What can hang from each mark
vabo: kepaf lefikib
kepaf: bedivik vabo
nizi: dore
bedivik: nizi tufi
pivume: kepaf
tufi: bedivik dakot kamun vabo
lefikib: pivume vabo

Known rows, with every way that one mark hangs from another
bedivik{nizi{dore} tufi{dakot vabo}}: [ 1.081 -1.166  5.125 -0.829  0.492  2.856  1.160  0.210  2.374 -0.649
 -0.856  1.167  0.055  0.338 -0.229  1.082 -0.423  1.370  1.446 -2.516
 -0.584 -0.960]
bedivik{nizi tufi}: [ 0.654 -0.006  3.881  0.115 -0.632  2.353 -1.146 -0.473  2.553 -0.028
 -2.139 -0.045  0.741 -0.623 -0.775 -0.038 -0.468  0.710  0.461 -2.013
  0.862 -0.361]
tufi{bedivik vabo}: [ 1.437  0.385  3.127  1.461  0.568  1.425  1.060  0.914  0.271 -0.786
 -0.039 -0.905  1.395 -0.391  1.158 -0.548 -2.075  1.150  1.146 -1.948
 -0.321 -1.336]
tufi{dakot}: [-0.043  0.538  3.812  1.294  1.466  0.703  0.497  0.644  1.576  0.013
 -1.411  0.381  1.305 -0.764  0.656  0.864 -0.720 -0.184  0.156  0.272
 -0.677 -2.201]
tufi{kamun}: [-0.141  0.649  3.938  1.238  0.304  1.620  0.749  0.037  1.372 -0.267
 -0.703 -0.396  1.528 -0.493  0.124 -0.484 -0.579 -0.538 -1.036  0.327
  0.844 -0.915]
kepaf{vabo}: [ 1.114  1.373  3.375  1.112 -0.505  1.621  0.679  0.299  0.489 -0.437
 -1.377 -0.515  1.952 -0.784 -0.906  0.019 -1.492  0.359 -0.762  0.376
 -0.671 -0.534]
bedivik{nizi{dore}}: [ 1.530 -0.315  4.177  0.944 -0.410  2.905  0.158 -0.545  1.919  0.020
 -1.899 -0.114  1.630 -0.171 -1.289  1.666 -0.406  1.344 -1.322 -1.066
 -0.301 -0.584]
lefikib{pivume{kepaf}}: [ 0.992  0.092  1.258  2.094  0.401  1.060  0.023  1.117  2.821 -0.590
 -1.260  0.052  1.617 -0.050 -0.716  2.001 -0.707  0.017 -0.512 -1.689
  0.436 -1.708]
vabo{kepaf{bedivik{nizi}} lefikib}: [ 0.698 -0.837  2.835  1.608 -0.969  1.490  0.702  1.118  0.016 -0.279
 -3.622 -0.318  0.392 -0.708 -0.521 -0.750 -0.230 -0.305  0.335 -1.584
  0.843  0.064]
lefikib{pivume vabo{kepaf}}: [ 0.451 -1.196  1.562  1.311  1.483  0.084  1.137 -0.492  1.264 -0.394
 -1.744  0.466  0.905 -0.392 -1.293 -0.176 -2.875  0.527 -0.275 -2.331
  0.561 -0.294]
tufi{bedivik dakot}: [ 0.245  0.882  4.618  1.135  1.422  0.791  0.588  0.300  0.795  0.859
 -0.895 -0.014  1.058 -0.485  1.484  0.091 -1.278  0.582  0.932 -0.666
 -0.954 -1.669]
lefikib{pivume{kepaf{bedivik{nizi}}} vabo}: [ 0.365 -1.034  1.656  1.503 -0.751  1.798  0.743  0.659  2.292  0.885
 -0.925 -0.294  0.086  1.215 -1.122  1.108 -0.292  0.383  0.679 -2.715
 -0.515 -0.066]
lefikib{vabo}: [ 0.076 -0.042  3.027  1.401  0.811  0.898  0.601 -0.119  1.520 -0.154
 -0.840  0.280  1.941 -0.211 -0.482 -0.246 -2.121  0.067 -0.060 -0.786
 -0.213 -0.508]
tufi{dakot vabo}: [ 0.247 -0.205  3.411  1.019  1.733  0.703  1.520  1.582  1.115 -0.843
 -0.547  0.302  0.840 -0.584  1.234  0.686 -1.195  0.090  1.273 -0.656
 -0.743 -2.679]
vabo{kepaf lefikib{pivume}}: [ 0.994 -1.059  2.052  2.249  1.360 -0.270  1.027  0.879  1.500 -0.692
 -3.139  0.730  1.598 -0.946 -0.963  0.604 -1.439  0.068 -0.680 -1.822
  1.731 -0.746]
nizi{dore}: [ 1.621  0.164  3.415  1.694  0.195  2.462  0.370 -0.046  1.589 -1.088
 -1.418  0.201  2.525 -0.247 -1.209  1.090 -1.139  0.504 -1.453 -0.115
 -0.586 -1.302]
pivume{kepaf{bedivik{nizi tufi{kamun}}}}: [-0.127  0.209  3.567 -0.259 -2.461  3.822  0.173  0.478  2.121 -0.093
 -0.905 -0.408 -0.452  0.792 -0.364 -1.093  1.170 -1.060  0.945 -1.833
  0.855  0.542]
lefikib{pivume{kepaf{bedivik}} vabo}: [ 0.624 -0.557  0.916  2.329 -0.179  1.449  0.910  1.165  1.997 -0.091
 -0.614  0.036  0.865  0.973 -0.913  0.478 -1.121 -0.269  0.475 -1.756
 -0.818 -0.597]
lefikib{pivume{kepaf{bedivik vabo}}}: [ 1.690  0.959  1.272  2.129 -1.512  2.248  1.059  1.578  0.889 -0.378
 -1.259 -0.709  0.977  0.558 -1.368  0.780 -0.515 -0.036 -0.098 -0.511
 -1.169 -0.620]
tufi{bedivik{nizi{dore}} vabo{kepaf}}: [ 2.044 -1.157  3.671 -0.277 -0.143  2.817  1.602 -0.320 -0.353 -0.916
 -1.021 -0.573  0.310 -0.174 -0.142 -0.129 -1.919  1.997  0.766 -3.789
 -0.089  0.345]
bedivik{tufi}: [ 0.788  0.615  3.211  0.939 -0.222  1.930 -0.779  0.088  2.280 -1.143
 -1.675  0.368  1.609 -0.879 -0.743 -0.558 -1.192 -0.075  0.258 -1.085
  0.530 -0.991]

Rows
[ 1.819  0.453  2.827  2.995 -0.363  0.971  1.521  1.476  0.728  0.308
 -2.516 -0.113  1.492  0.136 -1.459  0.339 -0.598  0.376 -0.471  0.130
 -0.445 -0.473] | kepaf{bedivik vabo{lefikib{pivume}}}
[ 0.220 -0.636  1.596  1.587  0.915  0.666  0.910  0.548  2.850  0.029
 -0.426  0.813  1.499  0.539 -0.889  1.455 -1.614  0.167  0.150 -2.241
  0.218 -0.543] | lefikib{pivume{kepaf} vabo}
[ 0.979  0.921  2.691  1.862 -2.000  1.973  1.519  2.316  0.382 -0.798
 -1.759  0.041  1.766  0.169 -0.781  0.097  0.012 -1.204  0.462  0.222
 -0.528  0.235] | pivume{kepaf{bedivik vabo{lefikib}}}
[-0.027  0.650  2.791  0.501 -1.972  3.473  0.488  0.982  1.853 -1.121
 -0.544 -0.096  0.586  0.737 -0.152 -1.629  0.446 -1.799  0.749 -0.901
  0.569 -0.133] | pivume{kepaf{bedivik{tufi{kamun}}}}
[ 0.751 -1.130  0.869  2.094  0.350  0.873  1.273  0.126  0.385 -0.494
 -1.691 -0.178  0.398  0.035 -1.345 -1.120 -2.433 -0.022  0.157 -1.751
 -0.424 -0.316] | lefikib{pivume vabo{kepaf{bedivik}}}
[-1.017  0.064  6.014 -1.109  0.431  1.938  0.499 -0.650  2.698  1.218
 -1.233  0.552 -0.422  0.058  0.584 -0.246  0.623 -0.006  0.809 -1.091
  0.846 -0.331] | bedivik{nizi tufi{dakot kamun}}
[-0.363 -0.831  3.068 -0.126  0.148  1.394  1.154  0.121  0.395 -0.820
 -1.598  1.076 -0.338 -0.046 -0.244 -2.403 -1.895 -1.129  2.181 -1.518
 -0.775  0.163] | lefikib{vabo{kepaf{bedivik{tufi{dakot}}}}}
[-0.777 -0.835  5.594 -0.030  1.422  0.817  2.513  1.235  2.073 -0.338
 -0.584  1.744  0.554  0.125  1.190 -0.844 -0.073 -0.794  1.908 -1.024
  1.362 -0.779] | bedivik{tufi{dakot kamun vabo{lefikib}}}
[ 1.547  0.541  1.973  1.297 -1.872  2.629  0.821  1.171  1.371  0.650
 -1.654 -1.100  0.026  0.712 -1.373  1.290  0.193  0.699 -0.024 -1.443
 -0.961 -0.047] | lefikib{pivume{kepaf{bedivik{nizi} vabo}}}
[ 0.930 -0.245  2.109  1.139 -1.351  2.319  0.049  0.509 -0.192 -0.636
 -2.660 -1.178 -0.064 -0.846 -0.639 -0.939 -0.762 -0.003  0.094 -1.567
 -0.047 -0.387] | vabo{kepaf{bedivik{nizi}}}
[-0.900  0.426  5.247 -0.255  0.916  1.555  0.850 -0.158  2.301  0.074
 -0.732  1.016  0.435  0.009  0.531 -0.807 -0.039 -0.813  0.624 -0.179
  0.588 -0.897] | bedivik{tufi{dakot kamun}}
[ 0.458 -1.136  3.892  1.037  1.257  0.880  1.960  0.900  2.804 -0.500
 -0.951  1.044  0.821  0.341 -0.200 -0.475 -0.441  0.161  0.668 -2.270
  2.295 -0.451] | bedivik{tufi{kamun vabo{lefikib{pivume}}}}
[ 1.668 -1.032  2.096  2.521  0.198  1.323  1.086  2.109  1.955 -1.016
 -1.779  0.453  0.805  0.311 -0.572 -0.569 -0.607  0.155  1.425 -2.234
  0.658 -1.226] | kepaf{bedivik{tufi{vabo{lefikib{pivume}}}}}
[ 1.086  0.504  4.226  1.493 -1.840  2.088  1.104  1.032  0.124  0.848
 -2.663 -0.659  1.051 -0.048 -1.086 -0.087  0.284  0.406 -0.005  0.057
 -0.366  0.635] | kepaf{bedivik{nizi} vabo{lefikib}}
[ 0.391  1.366  3.407 -0.213 -2.962  3.771  1.327  0.735  0.796 -0.958
 -0.419 -0.280  0.482  0.888 -0.942 -1.942  0.121 -1.368  0.677 -0.123
 -0.224  1.003] | pivume{kepaf{bedivik{tufi{kamun}} vabo}}
[ 0.717  0.805  3.368  1.170 -1.052  1.228  1.529  1.745  1.265 -0.672
 -1.679  0.637  2.348 -0.090 -0.589  1.003 -0.380 -0.664  0.147 -0.252
  0.460  0.266] | pivume{kepaf{vabo{lefikib}}}
[ 0.230 -1.131  2.219  0.655 -0.981  1.820  0.848 -0.131 -0.042 -0.085
 -1.941 -0.614 -0.184 -0.102 -0.866 -1.481 -1.598  0.027  0.693 -2.101
 -0.258  0.743] | lefikib{vabo{kepaf{bedivik{nizi}}}}
[-0.538 -0.197  5.949 -0.568  1.299  1.484  2.206  0.039  0.707  1.616
  0.462 -0.633 -0.788  0.370  2.365 -0.299 -0.282  1.185  1.751 -2.021
  0.029 -0.670] | tufi{bedivik{nizi} dakot kamun vabo}
[ 1.251  0.880  1.882  1.407 -0.453  1.423  0.928  0.999  1.844 -0.327
 -1.210 -0.004  1.399  0.114 -1.354  1.704 -1.022  0.375 -0.462 -1.148
 -0.331 -0.585] | lefikib{pivume{kepaf{vabo}}}
[ 1.099 -0.799  3.079 -0.010  0.034  1.648  0.940  0.226 -0.510 -0.553
 -1.128 -1.191 -0.217 -0.754  0.855 -0.973 -2.083  1.500  1.638 -3.741
  0.616  0.041] | tufi{bedivik{nizi} vabo{kepaf}}
[ 0.360 -0.401  4.836  1.265  2.058 -0.094  2.226  1.773  0.590  0.283
 -0.719  0.618  1.196 -0.144  2.222  0.145 -1.246  0.556  2.219 -1.585
 -0.102 -1.354] | tufi{bedivik dakot vabo{lefikib}}
[ 1.230  1.046  3.461  1.046 -2.098  2.905  0.487  0.544 -0.086  0.497
 -1.822 -1.512  0.440 -0.195 -1.008 -0.269 -0.259  0.652 -0.162 -0.001
 -1.438  0.001] | kepaf{bedivik{nizi} vabo}
[ 0.958 -0.390  1.440  3.283 -0.218  1.068  0.941  2.416  2.153 -0.376
 -2.079  0.254  1.559  0.378 -0.708  1.173  0.329 -0.760  0.105 -1.255
  0.343 -1.268] | vabo{lefikib{pivume{kepaf{bedivik}}}}
[ 1.279  1.497  1.895  1.502 -2.409  2.852  0.905  1.716  0.224 -1.005
 -1.045 -0.854  1.224  0.133 -0.806 -0.219 -0.487 -0.858  0.273  0.234
 -1.468 -0.359] | pivume{kepaf{bedivik vabo}}
[ 2.302  0.544  4.129  0.906 -2.254  4.042  0.980 -0.157  0.024  0.135
 -1.823 -0.920  1.021  0.532 -2.009  0.573 -0.229  1.243 -1.029  0.077
 -1.962  0.300] | kepaf{bedivik{nizi{dore}} vabo}
[ 1.309 -1.112  2.391  2.703  1.795 -0.020  1.624  1.866  2.098 -0.633
 -1.550  0.505  1.805 -0.289 -0.015  1.293 -1.127  0.818  0.212 -1.833
  1.054 -1.817] | tufi{vabo{lefikib{pivume}}}
[ 0.693  0.229  1.969  1.396 -1.966  2.977 -0.096  1.443  1.469 -0.218
 -1.539 -0.928  0.430  0.215 -0.277  0.629  0.507 -0.359  0.422 -1.306
 -0.416 -0.799] | pivume{kepaf{bedivik{nizi}}}
[ 1.282 -0.661  2.347  2.232  1.049  0.334  1.857  2.226  1.852 -0.263
 -0.538  0.317  1.449  0.538  0.816  1.241 -1.172  0.866  1.608 -3.539
  1.068 -0.870] | tufi{bedivik vabo{lefikib{pivume{kepaf}}}}
[ 1.363 -0.944  0.914  3.085 -0.030  1.209  2.012  3.296  1.711 -1.222
 -1.219  0.237  1.099  0.658 -0.113  0.975 -0.175 -0.449  1.179 -2.155
  0.323 -1.631] | tufi{vabo{lefikib{pivume{kepaf{bedivik}}}}}
